Each row comes from the steps of one walk. Every step used is in the known rows, and no mark comes twice. Write the walk behind each row, first mark first.
Known rows:
e, j, m, w: [-10 -22 -10  13  -4  10 -11   3 -10  25   4  -2  -5 -21  -8   0  -4   4
  -6 -10  -3  -4 -17  -3]
e, j, l: [-40   1  -3  19  -2  27  -3 -13  -3  27   0 -13   4 -13 -17   0   1   2
   5 -11  -1  -3 -10   8]
w, d, f: [-12   7   7  -5   6 -17  -2 -14  15  -2  56  12  -1   0  13   0  -5   5
  -4  24   0  -7   7  18]
b, f, d: [  0  20  10   1   1 -11 -11 -14  18  10  28  -4   3   6  -9   2  11  -4
   1  14   0   2   1   7]
r, e, j, m, w, d: [ -6 -21  -1  28   8  17 -16   5  15  -7  27  -1  -6  -7   5  -6  -5   5
  -5   5  -3  -8 -16  -6]
b, f, r, e, j: [  0  -7 -16  35   0  -1  -5  -6  24   9  21  -9 -16 -21  -7   0   8   3
   6   4   2  -5  -4  -5]
r, e, j: [ -8  -1  -4  28   6  23  -3   1  16   6   7  -5   1  -2  -9  -1  12   1
   8  -5   2 -18 -10  -8]
d, f, r, l: [-19  11   6  28 -12 -19  13 -17   9   7  26   0 -14 -51  11   7  -1  16
   3  18  -4   4   4  10]
d, f, r, e, j: [-19   4 -11  37   2   0   1 -17  23  19  33   4 -14 -37  -2   2  15  12
   5   6   2 -19  -3   4]
l, j, e, r, f: [  8  -8 -11  22   5  17   4  -6  21  -1  44  -5  -8 -29  -1  -6 -12  -4
 -14   7  -4 -12   0 -16]
r, e, j, m: [ -7 -11 -10  57   8  24 -17  -1   9  11   8  -9   3  -7 -10  -3   0 -10
   0  -6  -2 -14 -15   0]
f, r, l, j, m, w: [ -6 -17   2  46 -18  -2  15  -9  -7   3 -15 -22 -24 -71  10   0 -16  18
  -7   4 -10  16 -13  -9]
r, l, j, m, w, d, f, b: [-22  -5  10  56  -8 -12  16 -18   2   7  49 -18  -4 -51  15  -1  -4  26
 -17  11  -7   0 -16  23]
w, d, f, r, l, j, m: [-27   0   9  62  -6 -13   9 -27  12   7  33 -15 -20 -50  20   0 -23  12
  -9  28  -9   5  -1  14]
f, r, l: [-15   1   6  23 -14  -3  14  -3   1  -3 -14  -3 -20 -35  10   3  -5  14
   6   7  -5  13  -1  -5]
e, r, l, j, m: [-20 -14  -2  52  -3  19   6  -5   0  10   8 -24 -16 -43  -1   6 -20   4
  -6   8  -9   7 -11 -17]
e, r, l, j, m, w, d: [-18 -25   9  25  -3  10   7  -2   6  -5  31 -17 -27 -43  11   4 -25  19
 -10  20  -9  12 -12 -24]
m, w: [  9 -11   0 -21  -5  -6   4   4  -3   0   9   3  -5 -19   2   0   2  12
  -3  -1   0   4  -5  -7]
w, m, j, e: [  5 -15  -7  -9  -1  18 -17 -12  11 -18  36  -6   3   7  -1 -14 -14 -23
 -20  -9  -3  -5 -10  -3]
d, f: [ -4   8   0   3   1 -15  -1 -15   8  12  39   6   5 -16   3   3   3   2
  -2   9   1  -9   4  13]
m, w, d, f, r, l, j, e: [ -7   3  18  13 -11 -12  18 -28  20 -15  63 -12 -20 -61  18  -6  -6  23
  -7  23  -8   7  -2   0]
d, f, r, l, j: [-19  12   6  41 -12 -13  24 -28  10  15  18 -17 -16 -62   9   5   0  20
   3  14  -5   0   0   7]
m, j, e, r: [ -6 -35 -19 -12  -1  27  -2  -8  13   0  31  -2 -17 -14 -13  -3   2  -7
 -10  -7  -3  -5  -2 -18]
b, f, r, e: [ 18  -6 -10  29   0 -17  -3  -4  23 -21  26  -7 -16 -27   3  -2   3   0
  -1  13   2   6   2   0]

Which walk is each row?
[-18   2  16  12 -12 -21  25 -23  16  -1  41  -7 -25 -60  22   2  -8  36
  -1  26  -6   7  -2  -1] -> m, w, d, f, r, l, j
[-39  -3   2  23  -2   4   2 -22  25   3  56   4 -19 -54   4  -2   3  25
   0  16   0  -3  -7   9] -> m, w, d, f, r, e, j, l
[ 11 -20  -2  21  -4   3   2  -4  -7   8   1 -16  -4 -36   0  -3 -10   6
 -12  -3  -5   4 -13  -5] -> l, j, m, w
[-16  -3 -12  32   1  16   3  -3  13   7  -6  -2 -19 -20  -3   0  11   9
   6  -2   1 -11  -7 -11] -> f, r, e, j
[ -1 -20 -21  64   1  -2 -16  -8  17  12  20 -12 -16 -30  -7  -3  -4  -9
  -4   4  -1   0  -9   4] -> b, f, r, e, j, m
[-17 -12 -12  33   2  17 -16  -2  -7  30  -1  -7   1  -3 -10   0  -8  -8
  -4 -10  -3 -10 -12   4] -> e, j, m
[-11  -5  -5  -4   4  28 -20 -16  36  -4  66  13  -8  -5   0  -8 -10 -15
 -25   8  -5 -17  -8 -16] -> w, m, j, e, r, f, d
[-11  -4  17  38  -5 -12   5 -19  11   0  56 -12  -4 -50  17  -1 -19  16
  -9  25  -9   0  -9  11] -> r, l, j, m, w, d, f
[ -5  22  10   6   3   2  -4  -9  21  13  12  16   8  -2   4  -3   6   3
  -1  14  -3 -15   2   6] -> r, f, d
[-15  -6   3  69 -12   6  12 -12  -4   7 -20 -25 -20 -52   8  -1 -18   7
  -6   4 -10  11  -8  -4] -> f, r, l, j, m
[-21  -6 -13  48  -3   9  -5 -16  21   8  23 -18 -12 -39 -14  -2   3   2
   4   2   1   2  -8   8] -> b, f, r, e, j, l
[-18  -4  -1   5   2  -9   4 -12  29   2  53  12 -24 -36  11   0  10  27
   0  19   1 -13  -5  -1] -> m, w, d, f, r, e, j
[-38   7  -8  51  -2  13   2 -25  19  19  32  -6  -9 -53  -8   1   8  10
   2   6   0 -10  -6  15] -> d, f, r, e, j, l
[-10 -14  -2  24  -3 -20   5 -22   6   7  44  -4 -25 -53  19  -2 -17  18
 -17  23  -5   5  -2   8] -> l, j, m, w, d, f, r
[  1  -6  -5  12   5  23   4 -10   9  -1  30 -19 -13 -20 -10  -1  -2  -3
 -10   1  -2  -1  -3 -22] -> l, j, e, r
[-35  -2  -7  47  -3  28   3 -14  12  10  -6 -13 -14 -38 -10  -2   5   6
   5  -5   0  -2  -9   0] -> f, r, e, j, l
[-19  -3   5  32  -3  16  21  -6   7   9  10 -22 -18 -36   0   8  -7  15
   4   7  -5   4  -7 -24] -> e, r, l, j
[ -7 -35 -29  21  -4  22   7  -4  14   5  36   7 -10 -27  -5  -7  10   2
 -23 -14  -3 -15  -5   2] -> m, j, e, r, f, b
[-12 -25   2  37  -8  12  11  -1  -1   8  17 -22 -22 -61   2   7 -17  17
  -9   7  -9  10 -16 -25] -> e, r, l, j, m, w
[  7 -19  -4   6  -5  -5 -11   6 -10  -1  10   0  -2 -24   1  -2  -9   1
 -13  -2  -4   7  -9  -1] -> j, m, w
[-35 -12   3  33 -11 -12  -1 -14   6  22  42   3 -25 -55  13   4 -16  23
  -5  16  -7  -1 -11   8] -> e, j, m, w, d, f, r, l
[-17  13   1   2   6   8  -2  -3  24  13  29  20 -11 -12   0   5   3   7
  -6  19  -2 -10   3 -12] -> e, r, f, d
[-26 -25  -8   7  -9  23   4 -17   3  10  -4  -7  -1 -22 -14  -5   0  -1
  -2 -12  -4  -1  -4  11] -> m, j, l
[-11  -9   3  51 -16 -19  14 -22   1  16  26 -14 -20 -87  10   2 -12  20
  -9  14  -9   6 -10   4] -> d, f, r, l, j, m, w
[ -4 -13 -13   8   4   0   0   9  15   6  28  16 -11 -20   7   2  -9   6
  -7  13  -1  -9   4 -11] -> e, r, f
[  0  -9  -6  -3   5  16  -5   1   7 -10  38  -2 -12 -11  -6   1  -3  -8
  -9   2  -1   3   0 -18] -> j, e, r
